Each row was made from one path, in order. Every step used is in the known rows, and no mark comes twice. Write each row's path.
In the rows, zero is written as 128.
Known rows:
dolo/vuleb/mebasa/sotepab: [ 95  92  63 131 147 170 167  93 127  98  89 109 133 118 135 144 114 184
  96 118 115 140 142 109  87 147 106  36  86]
bubos/vuleb/mebasa/sotepab/nekora: [ 76  99 114 145 117 141 138 130 129 133 110 125 162 127 105 137 192 164
 152 143 132 111 186 126  89 110  80  80 169]
nekora/sotepab/mebasa/vuleb: [120 135 157 161 133 183 168 142 102 163 152 121 156 151 159 115 160 115
 200 120 122 120 156 139 130 110 104 109 136]
lesu/bubos/vuleb: [123  97 182 153 113 147  79  87 138 192 148 158 155 188  92  78 198 142
 166 111 162 116 137  97 129  97 115 195 187]
nubi/mebasa/sotepab/nekora: [ 73 140 101 192 159 183 173 189 131 180 118 120 142 129 196 104 158 167
 137 139 141 178 173 133 104 117  83  54 156]
dolo/vuleb/mebasa: [120  84 108 129 116 162 143  74 122 108  94 118 146 148 119 121 103 187
 107 115 104 128 119 109 115 154 117  74  66]
nekora/sotepab/mebasa/vuleb/bamol: [113 126 131 155 129 176 145 141 105 152 112 125 168 163 144 126 137 110
 193 145 121 111 136 176 112 127 115  82 133]
nekora/sotepab/mebasa: [108 133 173 155 118 188 150 126 107 175 179 140 173 139 150  93 146 133
 209 160 131 116 136 141 123 115 112 121 121]
nubi/mebasa: [120 115 138 164 120 196 134 145 141 175 100 127 144 155 165  86 152 187
 136 124 119 167 113 117 111 122  93 108 132]
mebasa/vuleb: [146 100 129 151 123 164 153 144 127 132  83 109 131 169 130  93 169 143
 139  56 106 127 151 112 118 123 120 132 136]
bubos/vuleb/bamol: [119  80 135 142  74 148  74 115 149 145  76 151 165 179  85 107 168 156
 146 144 115  79 124 133  98 124 117 139 144]
sotepab/mebasa/vuleb/bubos: [131 123 141 116 118 140 180 107 113 123 130 100 120 167 101 126 158 158
 166 100 141 120 172 129 112 101  99 111 154]
riro/bamol: [150 109 142 142  90 152 118 134 162 165 130 156 179 142 115  77 129 147
 145  97 123 157 112 101  85 154 142 146 137]
riro/bamol/vuleb/bubos: [149  72 129 129  66 140 102 137 157 132 117 115 149 181 127 125 113 143
 138  94 143 158 129  62  90 145 128 135 145]
nubi/mebasa/vuleb/bubos: [114 113 109 146 123 184 153 142 129 134  52  99 126 176 142 117 155 189
 111 104 128 160 139  99 111 105  90  90 161]
nubi/mebasa/vuleb: [129 118 119 168 139 189 154 168 131 157  65 101 122 164 174 107 164 174
 118  77 106 165 136 114 122 113  94  93 144]
lesu/dolo/vuleb: [130 103 112 145 153 159 152  69 121 158 142 141 121 183 156  87  86 162
 120  97  94 142 111 107 139 176 155 134  42]
lesu/dolo: [132 102 130 145 146 160 144  93 137 167 138 136 146 191 132  65 127 148
 151  98  98 150 111 126 120 162 150 158  91]
dolo/lesu: [138 139 119 156 127 154  87 114 127 177 112 168 171 129 115  71 123 147
 148  97  99 129 126  83 134 144 130 167 106]
nekora/sotepab: [107 106 153 173 111 199 122 137 116 170 128 155 191 151 145  73 152 133
 181 146 119 121 116 111 128 126 124 148 120]
dolo/lesu/bubos/vuleb/mebasa/sotepab/nekora: [ 82 150 110 160 174 126  74  97 119 195 133 166 183 131  94 114 162 130
 159 127 158 142 183  93 123 115  98 119 186]
riro/bamol/vuleb/dolo/lesu: [162 100 112 139  94 107  80 130 132 135 134 136 168 160 149 137  80 116
 132  86  88 182 132  64 108 177 140 137 111]
dolo/lesu/bubos/vuleb/mebasa: [112 128 136 140 139 137  45  59 131 190 115 169 182 151  66  98 157 148
 157 108 140 129 130  80 132 120 106 162 165]
dolo/vuleb/mebasa/sotepab/nekora: [ 81 107  77 152 153 155 180 113 104 111 110 115 144 118 149 138 112 171
 109 129 123 140 174 122 103 152 101  31  92]

Write each row's path:
[127  94 116 133 110 159 154 117 119 104  75 111 142 181 101 109 166 154
 129  79 130 121 151  92 111 107 115 133 157]  mebasa/vuleb/bubos
[125 145 105 159 172 146 113 111 104 156  87 136 150 174 157 126 137 144
 115  95 107 205 134 101 140 129 105 110 156]  nubi/mebasa/vuleb/dolo/lesu/bubos
[125 132 127 137 145 115  87  61  93 142 147 175 192 159  95  91 120 118
 140 124 113 169 127  91 132 147 136 175 134]  vuleb/dolo/lesu/bubos
[120  92  93 127 154 157 159  45 128 133 116 121 139 177 132 110  83 179
 111 112  93 151 103 115 122 186 140  93  42]  lesu/dolo/vuleb/mebasa
[ 88  87 100 129 115 158 121 107 152 123  91 110 157 129  91 132 198 179
 138 131 120 112 154 108  71 111  84  85 167]  bubos/vuleb/mebasa/sotepab
[116 127 124 154 128 131  20  75 138 205 103 189 182 171  73  88 142 127
 154 123 141 118 121  97 131 135 128 178 166]  dolo/lesu/bubos/vuleb/bamol
[145 147 122 121 145 109 161  97  85 123 139 120 134 145 121 141 127 130
 157  95  87 144 167 132 130 131 109 109 119]  sotepab/mebasa/vuleb/dolo/lesu
[143 119 140 118 128 118 197 104  91 100 149 100 128 160 128 146 150 141
 160  99  99 144 167 153 111 119 106  97 129]  sotepab/mebasa/vuleb/dolo
[118  98 101 123 133 154 154  47 117 138 132 138 128 193 123  97  85 179
 108 129 116 130 117  87 134 169 149 136  62]  lesu/dolo/vuleb/bubos
[155  91 113 140 108 117  98 117 106 115 122 118 139 170 158 137 106 125
 135  92  78 149 151  77 138 159 120 142  88]  bamol/vuleb/dolo/lesu
[123  80  82 129 119 151 124 157 171 121  97  87 153 141 151 151 119 140
 134  82 126 186 142  90  54 155 113  55 143]  riro/bamol/vuleb/mebasa/sotepab
[120  85 114 128  94 162 141  72 113 112 112 139 134 159 110 109 107 185
 107 131 133 107 127  77 122 138 124 128  87]  dolo/vuleb/bubos
[116  88 174 135 107 117  82  64 114 143 155 158 171 194  88 103 186 138
 154 137 139 137 139 105 126 108 114 186 180]  lesu/bubos/vuleb/dolo
[103 127 153 141 122 178 164 115  96 143 138 116 155 159 130 126 155 132
 193 143 139 107 157 127 125  99 101 110 153]  nekora/sotepab/mebasa/vuleb/bubos
[124  86  96 147 103 161 117  97 123 126  78 144 143 166 130 106  89 162
 107 131 114 110 103 132 107 169 139  88  61]  dolo/vuleb/bamol
[137  92  93 146 122 155 128 147 127 117  37 113 148 184 113 113 150 132
 131  82 104 124 131 150  98 140 129 100 131]  mebasa/vuleb/bamol
[130 133 153 159 132 136  40  77 133 213 138 185 168 155  93  82 160 133
 165  99 143 125 135  65 146 113 118 203 167]  dolo/lesu/bubos/vuleb
[145 126 151 131 131 148 186 130 112 148 142 101 113 154 134 117 161 145
 177  70 119 128 166 145 116 107 106 106 135]  sotepab/mebasa/vuleb
[ 83  95 122 133 142 150 102  82 149 154 114 128 164 159  85 121 202 154
 155 125 162 139 153 107  85  96  92 114 204]  lesu/bubos/vuleb/mebasa/sotepab
[138 130 109 144 159 114 107  94  95 125 107 146 162 173 113 123 140 111
 128  76 102 167 151  94 141 141 127 151 149]  mebasa/vuleb/dolo/lesu/bubos
[ 84 113  68 145 191 146 191  85 112 140 131 119 140 155 158 129  86 160
 115 127 110 158 155 132 119 179 126  45  61]  lesu/dolo/vuleb/mebasa/sotepab/nekora
[114  66  82 136 135 164 148 149 147 104  80  61 127 152 159 152 141 150
 138  81 117 157 162 103  75 131  91  52 127]  bamol/vuleb/mebasa/sotepab
[125 109 110 149 134 159 160 143 112 115  73 101 134 172 168 132 151 167
 105 105  90 185 138 125 116 126  97  83 137]  nubi/mebasa/vuleb/dolo
[ 92 136  95 143 165 141  60  79 142 178 112 158 175 131  82 118 166 140
 149 107 143 139 152  77 104 113 101 127 181]  dolo/lesu/bubos/vuleb/mebasa/sotepab
